What can hang from each mark:
Q_617: Q_516 Q_992
Q_483: Q_12 Q_992
Q_648: Q_946
Q_946: Q_523 Q_648
Q_516: Q_617
Q_992: Q_305 Q_483 Q_617 Q_946
Q_305: Q_992

Known rows, with every way that one mark hangs from another:
Q_648(Q_946): [-0.09 -0.82 -1.45 -0.02  1.88 -0.39  0.40 -0.72 -0.44  1.62 -1.36 -0.45
 -0.64 -0.96  0.43 -2.18  0.76  0.10  2.51 -2.70  0.30  0.97 -0.21]
Q_516(Q_617(Q_992(Q_946))): [ 0.31  0.01 -0.22 -0.21  0.33  0.48  4.19 -1.62 -0.99  1.88 -0.74 -0.87
 -0.02 -0.53 -0.08 -1.80 -0.27  0.43 -0.96 -0.93  1.72 -0.47  0.91]
Q_305(Q_992(Q_483(Q_12) Q_617 Q_946)): [-0.71  0.17 -1.86  0.90  1.18 -0.83  4.10 -0.13  1.07  0.60 -1.11  3.81
 -0.82  0.42 -2.44 -0.77 -1.93  0.28  0.62  3.72  1.19 -1.51 -0.92]
Q_946(Q_648): [ 0.62 -2.22 -0.46 -0.08  1.29  0.20 -0.60 -0.46 -0.25  1.35 -1.74 -0.73
 -1.97 -0.28  0.57 -0.35  0.99 -0.56  2.47 -1.17  0.56  1.17 -0.29]
Q_483(Q_12): [ 0.60 -1.50 -0.64 -0.67  1.14 -0.29 -1.12  0.31  0.81  1.50 -1.93  1.01
 -1.23 -0.98 -0.78 -2.35  0.64 -0.24  2.25 -0.83 -0.45  0.59  0.08]
Q_992(Q_305 Q_483): [-0.45 -0.98  0.15  0.75  2.47 -0.14 -1.89 -0.17 -0.12  0.94 -1.26  0.06
 -0.83 -0.08 -1.14 -3.34  0.73 -1.27  2.25  1.43  0.55  0.11 -0.29]
Q_305(Q_992(Q_946)): [ 0.22 -0.33  0.72  2.14  1.49 -0.67  4.65 -0.22 -0.40  0.92 -1.19 -1.07
 -1.66  0.04  0.96 -1.68 -0.40  0.60  0.51  0.23  0.61 -0.32  0.07]
Q_516(Q_617(Q_992(Q_305))): [ 0.16 -0.71  1.01 -1.05  1.28  0.29 -0.16 -2.16 -0.38  2.29 -0.87 -2.83
 -2.22 -0.27  2.07 -1.28  0.40 -1.10 -2.22 -0.52  0.92 -0.25  0.26]
Q_992(Q_483): [-0.07 -1.17 -1.06  1.12  1.50 -0.05 -0.28  0.62 -0.42  0.55 -1.70 -0.11
 -0.59 -0.60 -3.22 -2.97  0.44 -0.15  3.48 -0.96  0.48  0.19 -0.23]
Q_483(Q_12 Q_992): [ 0.85 -0.79 -0.56 -0.17  0.88 -0.67 -2.32  0.18  0.44  1.38 -1.84 -2.40
 -0.97 -0.04 -0.59 -3.37  0.36 -1.28  2.06 -0.16 -0.20 -0.28  0.67]
Q_305(Q_992(Q_617(Q_516))): [ 0.25 -0.64 -1.08  1.68  0.53 -0.56 -0.56 -0.44  0.25  1.39 -2.28 -3.27
 -3.86 -0.45  1.02  2.72 -0.72  0.91 -1.77 -2.54  0.04 -0.73 -0.87]
Q_617(Q_992(Q_305)): [ 0.37 -1.71  2.20 -0.63  1.84  0.16 -0.07 -1.59  0.01  2.65 -0.89 -1.67
 -1.39 -0.32  1.91 -1.57  0.68 -0.87 -0.37 -0.77  0.06  0.23  0.24]
Q_617(Q_516 Q_992(Q_305)): [ 0.90 -2.54  1.76 -0.70  0.77  0.34 -3.45 -1.62 -0.14  3.67 -1.43 -4.53
 -1.82 -0.97  1.31  0.27  0.61  0.11 -2.01 -2.52  0.29  0.31  0.09]
Q_648(Q_946(Q_523)): [ 0.29 -2.29 -2.39  0.77  1.15 -0.39 -0.93 -0.98 -0.40  2.39 -1.25 -1.21
 -1.81 -1.05  1.08 -0.16  0.92  0.08  1.93 -1.97  0.70  1.11 -0.32]
Q_483(Q_12 Q_992(Q_305 Q_617 Q_946)): [-0.64  1.45 -0.38  0.01  2.16 -0.73 -0.08 -1.32  0.75  0.56 -1.11  2.68
  0.80  1.54  1.89 -2.40 -0.32 -2.15  0.17  4.81  0.46 -1.53  1.41]
Q_992(Q_483 Q_617): [-0.64  0.21 -2.28  1.28  1.65 -0.02  0.46  0.11 -0.01 -0.26 -1.78  2.27
 -0.30  0.02 -2.76 -1.42 -0.15 -0.29  2.84  0.15  0.46 -0.58 -0.38]
Q_992(Q_617(Q_516)): [ 0.11 -0.32 -1.80  0.85  0.63  0.06 -2.17 -0.19  0.03  1.20 -2.46 -1.31
 -1.55 -0.73 -0.23  1.40  0.31  0.67  0.24 -3.00 -0.18 -0.09 -0.07]
Q_992(Q_305 Q_617): [-0.72  0.60 -0.29  0.69  2.69 -0.07 -1.17 -1.13  0.41  0.32 -1.55  1.50
 -1.12  0.45  2.57 -0.75  0.70 -1.31  0.66  0.96 -0.38 -0.42  0.21]
Q_483(Q_12 Q_992(Q_617 Q_946(Q_648))): [-0.14 -0.11 -1.92 -0.91  1.17 -0.40  0.96 -1.22  0.49  1.13 -1.46  2.50
  0.00  1.40  0.55 -0.13 -0.64 -1.29  1.08  3.29  1.25 -0.88  0.80]
Q_305(Q_992(Q_483 Q_946)): [-0.10 -0.59 -0.30  2.20  1.38 -0.65  4.44  0.20 -0.50  0.71 -1.01  0.06
 -1.13  0.08 -2.18 -2.29 -0.87  0.54  1.48  1.59  1.39 -0.62 -0.42]
Q_992(Q_305): [ 0.07 -0.79  1.12  0.57  2.40 -0.15 -1.61 -0.56 -0.07  1.10 -1.48 -0.55
 -1.33 -0.19  2.00 -2.45  1.34 -1.26  1.31  0.15 -0.25  0.55  0.31]
Q_483(Q_992(Q_617(Q_516) Q_946(Q_523))): [ 0.47 -0.15 -2.10  2.44 -0.32 -0.30 -1.83 -0.79 -0.76  1.66 -1.96 -2.86
 -0.61  0.57  0.32  1.99 -0.31 -0.08 -0.64  0.20  1.14 -1.22  1.30]
Q_946(Q_523): [ 0.81 -2.28 -1.06  1.79  0.68 -0.05 -1.41 -0.16 -0.37  1.70 -1.79 -1.67
 -2.17 -0.78  0.41 -0.17  1.09 -0.18  2.02 -1.33  0.12  0.56  0.22]

Rows:
[ 1.09 -1.86  0.80 -0.04 -0.10  0.55  0.90 -0.96 -0.81  3.28 -1.38 -2.41
 -0.06 -1.05 -1.00 -0.05 -0.12  1.58 -0.79 -2.81  0.94 -0.02  0.80] -> Q_617(Q_516 Q_992(Q_946))
[ 0.69 -3.46 -0.20 -0.88 -0.39  0.81  0.41 -1.20 -0.88  3.64 -1.07 -1.34
 -0.16 -0.54 -3.26  1.19 -0.66  1.09  0.03 -0.64  2.62  0.40 -0.55] -> Q_617(Q_516 Q_992(Q_483 Q_946(Q_648)))
[-0.42 -0.92 -0.14 -0.66  1.15  0.36 -0.29 -1.77 -0.44  2.18 -0.65 -2.59
 -1.47 -0.19 -1.10 -2.00 -0.08 -1.16 -1.00  0.85  1.79 -0.45 -0.31] -> Q_516(Q_617(Q_992(Q_305 Q_483)))
[-0.20  0.09  1.19 -0.65  1.39  0.30  2.70 -2.41 -0.71  2.06 -0.29 -0.94
 -0.25  0.04  2.09 -1.71  0.11 -0.63 -2.33  1.25  1.56 -0.53  1.00] -> Q_516(Q_617(Q_992(Q_305 Q_946)))
[ 0.08  0.23 -0.91  2.05  0.68 -0.53  2.64 -0.63 -0.11  1.35 -1.82 -1.44
 -1.96  0.01  0.93  1.96 -1.12  1.27 -1.80 -0.71  0.61 -1.17 -0.28] -> Q_305(Q_992(Q_617(Q_516) Q_946))
[-0.11  1.24 -1.53  0.24  1.22 -0.57  1.44 -0.49  0.47  0.33 -1.48  2.52
  0.88  1.00 -0.10 -2.29 -0.62 -0.98  1.32  2.60  0.41 -1.49  1.31] -> Q_483(Q_12 Q_992(Q_617 Q_946))
[-0.65 -0.73 -0.12 -0.53  2.02 -0.32  0.35 -0.37  0.70  1.22 -0.85  4.38
  0.94 -0.09 -1.73 -3.89  0.04 -0.93  1.96  4.78  1.05 -0.04  0.04] -> Q_992(Q_305 Q_483(Q_12) Q_946)
[-0.34  0.93 -0.74  2.23  1.57 -0.61  5.37 -0.73  0.10  0.21 -1.24  1.62
 -1.55  0.66  1.79 -0.03 -0.91  0.39 -0.14  1.15  0.55 -1.20 -0.01] -> Q_305(Q_992(Q_617 Q_946))
[ 0.19 -1.93  1.43 -0.14  0.86  0.41 -0.71 -1.39 -0.57  3.32 -0.77 -1.42
  0.51 -0.41 -1.77 -0.85 -0.38  0.50 -1.03  0.55  1.80 -0.22  0.03] -> Q_617(Q_516 Q_992(Q_305 Q_483 Q_946))
[ 0.09 -0.03 -0.92 -0.56  1.17 -0.63 -5.85 -1.00  1.02  1.86 -2.09 -2.34
 -1.69  0.49  1.35  0.18  0.08 -1.69 -1.40  1.03 -0.10 -1.02  0.48] -> Q_483(Q_12 Q_992(Q_305 Q_617(Q_516)))
[-0.32 -0.27 -0.41  0.40  1.59  0.00 -3.77 -1.04  0.26  1.38 -2.15 -1.05
 -1.76 -0.29  1.89  1.17  0.62 -0.43 -0.80 -0.83 -0.15 -0.31  0.08] -> Q_992(Q_305 Q_617(Q_516))
[ 0.04  0.60  1.40  1.25  2.33 -0.47  0.26 -1.02 -0.71  0.88 -0.96 -1.28
  0.89  1.19  2.16 -3.88  0.62 -1.87  1.01  2.33  0.59 -0.69  1.77] -> Q_483(Q_992(Q_305 Q_946))
[-0.22 -1.10 -2.96  2.18 -0.25  0.18 -1.14 -0.44 -0.47  1.76 -1.92  0.82
 -0.37 -0.27 -2.84  2.17 -0.50  1.09  0.80  1.14  1.76 -0.69 -0.01] -> Q_992(Q_483 Q_617(Q_516) Q_946(Q_523))
[-0.23 -1.48 -0.18 -0.97  1.91 -0.29 -2.51 -0.17  0.96  1.32 -1.31  1.69
 -0.80 -0.47 -1.78 -3.43  0.49 -1.30  1.94  2.99  0.38  0.17 -0.57] -> Q_992(Q_305 Q_483(Q_12))
[ 0.37 -0.73  0.77 -0.59  1.86 -0.70 -3.58 -0.62  0.68  1.60 -1.53 -1.94
 -0.95  0.45  1.37 -3.37  0.68 -2.40  0.94  1.88 -0.18 -0.35  0.71] -> Q_483(Q_12 Q_992(Q_305))
[ 0.39 -1.35  0.31  0.51  1.28 -0.72 -2.14 -1.17  0.32  2.28 -0.93 -0.50
 -0.36  0.76  1.98 -2.07  0.51 -1.97  0.11  4.68  0.80 -0.59  1.32] -> Q_483(Q_12 Q_992(Q_305 Q_946(Q_523)))
[-0.61 -0.17  0.39  0.99  2.40 -0.09  1.14 -0.41 -0.51  0.65 -0.85  2.76
  1.02  0.36 -1.17 -3.95  0.43 -0.85  2.32  3.43  1.21 -0.07  0.48] -> Q_992(Q_305 Q_483 Q_946)
[ 0.10  0.53 -1.66 -0.12  1.21 -0.65 -1.62 -0.26  0.81  0.70 -2.10  0.18
 -0.82  0.63 -0.12 -1.58 -0.30 -1.37  1.52  0.81 -0.29 -1.12  0.58] -> Q_483(Q_12 Q_992(Q_617))
[-0.05 -1.35 -2.45  0.33  0.08 -0.73 -1.57  0.06  1.34  1.86 -2.11 -1.20
 -3.29 -0.77 -2.77  1.99 -1.61  0.65 -0.71  0.14  0.84 -1.11 -1.80] -> Q_305(Q_992(Q_483(Q_12) Q_617(Q_516)))
[-0.77  2.11  0.13  1.57  2.54 -0.45  1.00 -1.36 -0.36 -0.02 -1.03  0.40
  0.93  1.92  2.60 -2.31  0.08 -1.91  0.29  3.34  0.52 -1.50  1.54] -> Q_483(Q_992(Q_305 Q_617 Q_946))
[-0.63 -0.89 -1.81 -0.88  1.04 -0.16 -5.04 -0.55  1.30  1.70 -2.07  1.57
 -1.20 -0.53 -2.06  0.39 -0.32 -0.61 -0.16  1.76  0.46 -0.68 -0.98] -> Q_992(Q_305 Q_483(Q_12) Q_617(Q_516))
[-0.82 -0.38 -1.34  0.79  1.57  0.07 -3.70 -0.68  0.20  1.20 -2.06 -0.43
 -1.19 -0.18 -1.30  0.25  0.05 -0.45  0.15  0.58  0.53 -0.64 -0.54] -> Q_992(Q_305 Q_483 Q_617(Q_516))
[-0.20  1.80 -1.07  1.88  1.51 -0.39  2.23 -0.60 -0.75 -0.08 -1.48  0.79
  1.04  1.47  0.46 -2.02 -0.28 -0.85  1.63  1.12  0.49 -1.33  1.64] -> Q_483(Q_992(Q_617 Q_946))
[ 0.03  0.37 -1.61  1.22  0.72  0.16  0.47 -0.41 -0.38  0.97 -2.00  1.09
  0.17 -0.28 -0.10  0.85 -0.10  1.11  0.28 -1.16  0.46 -0.63  0.60] -> Q_992(Q_617(Q_516) Q_946)
[ 0.21 -1.66 -1.80  0.91 -0.51  0.53  2.67 -1.57 -1.10  2.52 -0.53 -1.34
 -0.49 -0.48 -2.59 -0.48 -0.65  0.47 -0.37  1.23  2.78 -0.71  0.27] -> Q_516(Q_617(Q_992(Q_483 Q_946(Q_523))))
[-0.84  1.41  0.14  0.97  2.80 -0.12  1.98 -1.28  0.05 -0.07 -1.07  4.04
  0.49  0.95  2.51 -1.61  0.39 -0.87  0.69  2.64  0.26 -0.60  0.80] -> Q_992(Q_305 Q_617 Q_946)
[-0.22 -0.41 -2.66  1.10  0.61  0.13 -2.53  0.19 -0.10  0.92 -2.37 -0.60
 -1.00 -0.60 -3.54  0.46 -0.26  0.66  1.42 -1.76  0.62 -0.69 -0.68] -> Q_992(Q_483 Q_617(Q_516))
[ 0.25  1.09 -1.49  1.66  0.46 -0.30 -0.56 -0.45 -0.76  0.95 -2.11 -2.34
  0.39  0.67 -0.12 -0.03 -0.48 -0.04  0.15 -0.47  0.77 -1.38  1.38] -> Q_483(Q_992(Q_617(Q_516) Q_946))
[-0.86  0.61 -1.14  0.95  1.63  0.00 -1.18 -0.82 -0.13  0.92 -1.43  2.13
  0.65  0.31 -1.07 -0.33 -0.33  0.00  0.16  2.48  1.31 -0.96  0.12] -> Q_992(Q_305 Q_483 Q_617(Q_516) Q_946)
[-1.10 -0.11 -1.51 -0.57  2.21 -0.32 -1.88 -0.43  1.36  0.62 -1.43  4.45
 -0.69  0.17 -1.11 -1.64 -0.12 -1.40  1.36  3.72  0.25 -0.79 -0.65] -> Q_992(Q_305 Q_483(Q_12) Q_617)
[ 0.07  0.43 -0.48  0.90  1.59 -0.40 -5.07 -1.06 -0.09  1.44 -2.08 -3.76
 -1.49  0.78  2.08  0.35  0.23 -1.58 -0.99 -0.24  0.10 -1.11  0.62] -> Q_483(Q_992(Q_305 Q_617(Q_516)))
[-0.65 -1.37 -0.87  0.71  1.63  0.19 -0.12 -2.25  0.04  1.59 -0.79  3.24
 -1.40  1.08  3.91  2.55  0.61 -1.36 -0.08  4.40  1.41  0.22  0.14] -> Q_992(Q_305 Q_617 Q_946(Q_523 Q_648))
[-0.64 -0.54 -2.25  3.43  0.91 -0.65  3.65 -0.65 -0.03  0.86 -1.05  1.25
 -1.93  0.60 -0.87  1.46 -1.37  0.37  0.39  3.21  1.77 -1.27 -0.72] -> Q_305(Q_992(Q_483 Q_617 Q_946(Q_523)))
[-0.60 -0.86 -3.21  0.96  0.40 -0.20  1.27 -0.31  0.72  0.84 -1.28  5.46
  0.12 -0.05 -2.75 -0.15 -0.73  0.02  2.10  4.23  1.36 -0.75 -0.23] -> Q_992(Q_483(Q_12) Q_617 Q_946(Q_523))
